Each row comes from the steps of one walk. Every step used is in the known rows, and no mark comes twice. Write the walk behind each row, first mark first.
Known rows
a -> c -> b -> x -> l -> e: [ 31   9  15  -5  48 -49 -37  35   6  38   9 -11 -16 -12  15  13  58  27
  10  51 -28  31 -25  11   5  53 -56 -66 -10  69  -5 -45 -29  58  -6 -21
 -19  41]
a -> c -> b: [  7   4  21   7  32 -17  -1 -15 -24  -5  27   5   8   4   3   5  30 -15
   3  43 -24  35  -6   3  -7  22 -28 -16 -12  32   2 -12 -31  49  -9 -24
  -8  31]
b -> c -> n -> e -> f: [ -7  36 -21  66  37 -24   4 -37   2 -61  52 -28  24  22  14  45   2 -23
  37  26 -16 -10   7  43  -6  26 -51 -30 -37  22 -21  25 -37  40 -34 -20
  22  24]
n -> e -> l: [ -5  33 -26  -8  27 -24  16 -24  25 -36  11 -18  -4   1 -15   3 -23 -10
  58  19  -9 -12  -2  31  40  33 -27  -9 -12  17 -29  -6 -18  58   0 -40
  -2  14]
x -> q -> b -> c -> n: [-18  19 -27  53  28  -1 -34  13  28 -20  12   3  14  -5  10  25  25   9
 -12  26 -26 -19 -20  28 -91 -27   1 -52 -55  57 -14   3 -59  18 -74 -11
   5  10]
l -> e -> n -> c -> b -> x -> q: [ 24  52 -16  22  55 -53 -36   9   8   0  11  25  -9 -38  -5  -1 -19  21
  17   9 -45  37 -24  47 -26  32 -33 -74 -57  78 -18  -8 -46  69 -10 -14
  27  -2]
f -> n -> c -> b: [  8  50  17  20  45 -18   7 -26  -4 -26  38   6 -10 -18   0  -7   0 -19
   6  23 -47  20 -18  11 -25  10 -38 -12 -35  38 -27   9 -42  36 -69  -2
  12  23]
q -> a -> c -> n -> e -> l -> x: [-15  -1 -57  46  57   0   1 -53  -9  -5  31  22  -8  28  32 -19  -4   1
  70   4 -10  39   0  -9  17  43 -26 -29   9  37  -8  -9  -6  67 -38 -26
  -3  37]
n -> c -> b -> q -> x -> l -> e: [ 61 -13  28  22  59 -55 -47  52  46  30  -5  21 -45 -43 -17  20  10  20
  18  25 -38  20 -46  28 -32  40 -59 -55 -41  99  -4 -49 -35  66 -83 -12
 -12  33]
e -> l -> x -> a -> c: [ 30  -3 -37 -23  66 -11 -32 -23  -7   2  13  -7 -14 -28  18   3  34 -18
  45  -7 -25  35  -7 -15  46  25 -15 -37  40  34 -21  -6  27  33  23  -2
  -9  43]
b -> c -> n: [ -3  27 -21  42  14  -4   7 -31  23 -15  30 -25   7  -2  22  40  23  -5
  10  28 -31 -14   1  25 -32   1 -40 -32 -27  27 -10  42 -40  17 -46  -3
  26  39]
c -> n -> e -> l -> x -> a: [ -2  25 -76   1  39 -14 -21 -28   1 -23   7  -5   7  15  23   0  12 -14
  79  26 -18  -3 -10  11  23  33 -63 -29   9  48 -15   9  -5  50  -9  -1
   7  56]
e -> f: [ 15   2  -5  10  37 -12 -17  -6  -4 -28  31 -12   6  30  -8  28   9 -27
 -17   1 -32 -12 -13   8  33  23  -5  -3 -13  12  -4  19 -13  25  -3 -22
  -5   6]
b -> q -> x -> l -> e: [ 48 -30  18   2  31 -27 -47  61  60  42  -4  -5 -44 -30 -14  47  20  18
   0  -9 -32 -12 -46  23 -10  41 -24 -60   8  70  -2 -32 -34  46 -64 -12
  -2  21]
l -> x -> a -> q -> b -> c: [ -1 -13  -3  30  26 -25 -62  16  40 -12  21  17 -15 -24  11  28  55  19
  -6 -23 -43   8  -6   2 -30  12 -18 -68 -16  52 -36 -13  -2   4 -49 -29
 -17  54]
x -> b -> q -> a -> c -> n: [ 19 -15  -1  35  87   8 -26 -21  12  -5  34  23  46  14 -19  20  28 -27
 -22 -11  11  40 -29   4 -72   3  -6 -82  -2  22  -5 -21 -50  29 -67 -40
 -22  16]
b -> x: [  0  18  26 -20  31 -16  -3   9  44  26   2 -15  -5 -11 -14  15  15   5
  -8  -5 -37  -5  -7  21 -28  33 -26 -34  -9  27  -3  26 -17  33 -14 -36
 -15  16]
e -> n -> c -> b -> x: [ 38  62  31  13  49 -38   3 -23   7  -2  33  18  -1 -20  -5  -9  -9  -7
  20   5 -42  38   9  35 -26  38 -57 -27 -46  43  -3  18 -25  65  -9 -16
 -17   4]
n -> c -> b: [ 12  21   2  15  44 -30   2  -8   1 -16   7  15  -5 -10 -21  -8   0  -6
   4  53 -36  21 -19  18 -19  25 -44 -10 -49  51 -13  12 -24  50 -33 -23
  -5  34]
n -> e -> l -> x: [ -7  19 -25 -21  20  -6  -2 -10  18  -3  -4 -23 -30   4  12   2 -25  -1
  63  11 -16  -2   3   5  42  39 -40  -5  11  30 -21  -4   5  54 -10 -32
   2  30]
b -> q -> a: [  5 -28   6  10  59  15  -6   6  37  -3   6  20   3 -16 -36  34  16  13
 -12 -47 -14  -5 -21  25 -18  17   2 -49 -17  13   1   8 -34  38 -61 -43
 -17   8]
n -> e -> f -> c: [ -6  35  19  31  40 -36   1 -21 -10 -39  38 -16 -11  16 -29  25  -9 -18
  14  -8 -14   7   2  23  42  45 -16 -24  -3   6 -36   0  -8  40 -25 -30
  20   4]
w -> x -> q -> b -> c -> n: [ -27   -1    8   51   38    8  -43   17   46  -11  -12    3    8  -21
   11    5   28    7   -6    9  -28   -7  -30   12 -111  -39  -15  -55
  -41   34    8  -14  -39   21  -63    2   16    7]
n -> e -> f -> c -> b -> x: [  2  50  65  14  49 -57  -8  -3  -4 -23  29   2  -4  23 -13   4  12  -8
  32   2 -20  13  18  19   5  48 -58 -37 -35  35 -15 -21 -15  80 -18 -35
 -29   3]
n -> c: [  6  17  -9  16  53 -23   4 -19  23  -6   9  -8 -13 -29 -37   8 -16  -2
  -7  28 -42  12 -23  28 -13  27 -16 -21 -21  32 -28  31 -14  20 -40 -30
  23  25]
b -> x -> q -> a: [-12 -22 -10  -3  61  -9 -40  37  40   1  -6  33  23 -25 -37   4  13  33
  -5 -38 -28   6 -21  24 -53  28  13 -77 -37  43   7  -1 -28  49 -34 -43
 -27   9]
q -> b -> c -> n: [-10  24 -10  58  18   2   2 -16  22 -13  24  -8  -4  11  22  23  37   8
 -16  23 -29 -25  -2  13 -67 -10 -24 -25 -41  42 -19  20 -43  17 -73 -19
 -10  18]
a -> q: [ -9   9  -3   8   5 -27 -11  -6  42  -9  35   9   6  24 -19  14   3 -16
  -8   9 -38  13 -12  32   8  22  -8 -24 -17  10  -2   1 -31  10 -32 -19
  22  22]
l -> x: [ -7  -6  -4 -21   8   9 -20  10   7  30  -6 -19 -33   2   8  20   4   6
  -8   9 -44   3  -6 -10   6  27 -22 -11  13  34  -3  29   0  21 -25 -19
  12  43]
f -> e -> l: [ -3  30 -32 -10  34   1 -16 -37  37 -36  22   4 -19  31  -4  27   4 -28
  53  -9 -27  -8   6  17  65  25 -18 -13 -19   6 -30  -1 -16  35 -16 -25
   2  -2]
c -> n -> e -> l: [-10  52 -50  19  22 -14  24 -44  18 -32  23  -9  11  37  10  -3 -16 -25
  63  42 -13 -14  -7  34  14  25 -44  -2 -19  28 -10   5 -36  57 -20 -16
  10  13]
b -> c -> n -> e: [-23  37 -21  51  13 -13  19 -32  26 -37  28 -27  13  -7   6  36   0   3
  42  39 -12  -6   6  48 -43  26 -60 -44 -28  27 -27  32 -47  36 -48 -26
  32  42]
f -> e: [-27  12 -18  -3  24  10 -20 -16  28 -23  21   3  -6  22 -23  37  14 -12
  17  -3 -33   6  -3  25  25  41 -22 -28 -20   4 -29  20 -27  19 -40 -32
  21  16]

Write each row's walk
[ 53 -14  30  16  77 -41 -37  24  35 -10   4  47   6 -59 -36  14  23 -15
  26 -15 -34  23 -25  26 -72  33 -50 -59 -33  73  -3  -8 -25  69 -56 -17
 -29  34]  n -> c -> b -> q -> x -> a
[ 42 -30  37  -5  42 -23 -40  34  27  -6   5  38  15 -28 -14  26  49 -18
  22 -25 -28   3 -13  15 -61  26 -47 -48 -22  61  18 -21 -35  74 -36 -12
 -47  29]  c -> b -> q -> x -> a
[ 45 -23  11  -4  15 -21 -36  48  35  16  13  -8 -14  -9 -11  12  20   0
   2   9 -33   0 -25   1 -18  51 -24 -15   1  52  15 -21 -12  38 -47   1
 -26  31]  q -> x -> l
[ 11  34 -19  53  57 -28  -8 -36  -5 -33  60 -13 -40  -7   5  21  -6 -13
 -16 -14 -63   3 -39  16  41  26  -1 -35  -8  33 -59  19 -23  11 -54 -14
  53   0]  l -> e -> f -> n -> c
[-12   7  25  12  57 -33 -37  34  13  -1  -5  54   4  -9 -30  -6  30  35
   8 -34 -20  24  -4   4 -51  19  -5 -72 -50  55   5 -34 -35  75 -45 -22
 -39   8]  f -> c -> b -> x -> q -> a
[  13   14   32   40   90   -1   -1  -20   20  -28   38   38   -7  -35
  -19    5    2   -1    4  -42  -27   23  -25   19  -44    5  -24  -47
  -43   32  -16   -1  -56   49 -109  -23  -14    8]  f -> n -> c -> b -> q -> a
[  8 -20 -10  -5  25 -21 -41  46  31  25 -24 -26 -36 -14 -12  13  34  31
   0  23 -30  -7 -56  -2  24  33 -37 -37  17  20  -1 -38 -11  19 -11   1
  27  42]  w -> x -> l -> e
[  8   8 -41 -43  32   1 -48  14  18   4 -19  -4 -17  -8  12   1 -22  -8
  38   7 -31   0 -15   1  23  -7   1 -20  -8  47   7 -10  -1  32  -4   0
  11  17]  e -> l -> x -> q
[ 41  33 -27  44  75 -42 -34  -2   0 -28  56 -29 -39 -11  -3  22   3  -8
 -12   8 -46   5 -58  21  58  32 -15 -39  -7  46 -51  -6 -18   5 -59   8
  39  15]  x -> l -> e -> f -> n -> c
[  8 -22  19  11  50   0 -12  13  15 -12   4  38   9   2 -21  21  30  14
   0 -21 -13  -1 -11  15 -25  15 -26 -37 -43  32  17 -15 -53  66 -59 -42
 -40  19]  c -> b -> q -> a
[  0  27 -41  30  30   5 -52  -1  31  -1  -1  -4 -24  -4  53   6   6   3
  30  15 -33 -19  -6  -1 -42 -42  -8 -34 -43  74  -6  -9 -23  32 -58   4
 -10  13]  e -> l -> x -> q -> b -> c -> n
[-25 -25  22   5  33   5 -57  48  35   0 -26  16   1 -16 -25 -13  19  13
 -28  -4 -30  -6 -44  -2 -78 -15  12 -36 -22  24  10 -38 -25  28 -37 -25
   1  -6]  w -> x -> q -> b
[ 13   7  -4 -28  50 -24 -26  17  40   2   1  -3  22 -36 -28  23  53   8
   3 -18 -35  -4 -17  27 -26  43 -30 -64  -1  29 -16  24  -9  38   5 -25
 -26  34]  b -> x -> a
[ 72  18  -7  52  32 -61 -37  18  -3   3  38  23 -43 -14   9  -3   3  14
  21  22 -47  37 -27   6   8  64 -49 -25 -36  90  -7 -40 -26  72 -36   8
  -4  21]  q -> x -> l -> e -> n -> c -> b
[  5   5   0 -12  38 -52 -37  15  60  -7  27  17  29 -12 -26  19  43  -6
   6 -24 -43  14 -16  40 -18  44 -30 -74 -12  23 -12   7 -16  23  -7 -28
 -13  34]  b -> x -> a -> q
[ 22   5 -36  46  54 -40 -11 -43   7 -32  49  25  25  -7  11  -8  21 -37
  88   8 -12  32  -8  15 -22  54 -37 -41  11  49 -14 -22 -10  73 -17  -8
 -10  26]  q -> x -> a -> c -> n -> e -> l
[ -9  12 -56 -14  35 -22 -73 -21  48 -34  33  32 -14  29   9  25  27 -33
  75 -34 -37  28   2  10  76  38 -33 -48  -3  21 -30 -19  10  17 -14  -6
  10  35]  f -> e -> l -> x -> a -> q
[ -7  41 -18  33  25 -29 -11 -19  24 -51  23 -37  39   3  -8  31   8 -11
  21  48   5   1  -5  30 -60  14 -61 -65 -26  30 -47  -2 -46  31 -40 -43
   4  47]  x -> b -> c -> n -> e
[ 40   8  -3   0  53 -46 -53  44  26  16  16 -27 -19  11  -3  32  33  14
 -16   7 -39 -18 -32  23  46  52 -29 -50  -7  52 -10 -16 -12  33  -1 -21
 -16  20]  b -> x -> l -> e -> f
[  6  20  -6  38  30 -35 -15 -13 -13  -2  27 -11 -54  23 -11  38  17  -1
 -20 -13 -41  -8 -14   1  68  26   7 -36   1  23 -45   0  -6  25 -19 -11
  34   2]  l -> e -> f -> c
[ 19 -52  61  11  96   1 -48   7  37   4   1  16  24 -34 -41   4  30 -15
 -20 -48  10  53 -37 -19 -68   1  -4 -92  21 -14  -7 -55 -12  31 -36 -53
 -29  11]  w -> x -> b -> q -> a -> c
[ 28 -10  38  31   0 -58 -49  14  68 -26  42   8   9  -3  -3  28  14 -19
  -2 -20 -23  26   2   0 -68   9 -19 -73 -23  40 -27 -41 -18  27 -44 -41
 -24  26]  a -> q -> x -> b -> c
[ -3  12 -31  72  27 -35 -35 -15  45 -41  49  25  27  10  10  24  64  -6
  -6   4 -32  -3 -15  29 -56   0 -28 -62 -42  44 -26  -4 -44   7 -62  -9
  -6  37]  x -> a -> q -> b -> c -> n
[-10 -32 -44  15  44  -3 -40  24  11 -26  -4  32  23  -8 -40  11   8  24
  -9 -18 -18   4 -29  14 -22  22  25 -55 -33  35  -1  -6 -36  37 -39 -36
  -3  20]  x -> q -> a
[ 16  -3 -41  -4  18 -26 -32  37  14  14  -2 -25 -27  -4 -13  30  28  33
 -12  41 -30 -16 -41  20  45  41 -20 -38   1  46 -23 -17 -30  20 -24 -10
  18  41]  x -> l -> e
[ 11  66  24  18  60 -26 -18 -36  21 -23  50  30 -12  -1  -8  13  -4 -21
  43 -16 -39  51  19  40  -7  56 -67 -41 -60  37 -21  13 -30  62 -28 -25
  -8  -1]  f -> e -> n -> c -> b -> x
[ -5  16 -19  35  32   2  16 -42  -7  10  43  -8  15  21  18  11  21 -30
  -4  40 -29  29 -11  18 -25  18 -16 -22   5  26   3  28 -35  23 -31   1
  31  27]  a -> c -> n
[ 69  61  23   1  66 -50 -25  10  12   5  33  -4   1 -24 -11  -6   3  -6
  22  23 -28  41 -12  37  -9  48 -71 -28 -42  56   7 -11 -26  56 -19   5
 -34  20]  e -> n -> c -> b -> x -> l
[ 49  52   4  10  74 -50 -22 -18  -2 -22  31  24  22 -44 -17  -2  25  -9
  26 -11 -37  36  -6  35 -28  51 -63 -52 -36  48 -13  13 -15  69  10  -7
 -29  22]  e -> n -> c -> b -> x -> a
[ 33  49  -1  29  40 -29   7 -34 -21 -30  42  12  -2  -7  -8  -7 -16 -18
  10  22 -35  38   0  22   4  29 -43  -2 -43  38  -8  13 -32  57 -14  -6
   3  13]  e -> n -> c -> b
[  6  54 -23  36  55  -6 -15 -56  15 -39  56  12 -17  -7 -26  30 -28 -30
  27 -17 -31  43   0  47  32  53 -25 -31 -25   7 -42  29 -20  20 -40 -16
  40  -2]  f -> e -> n -> c
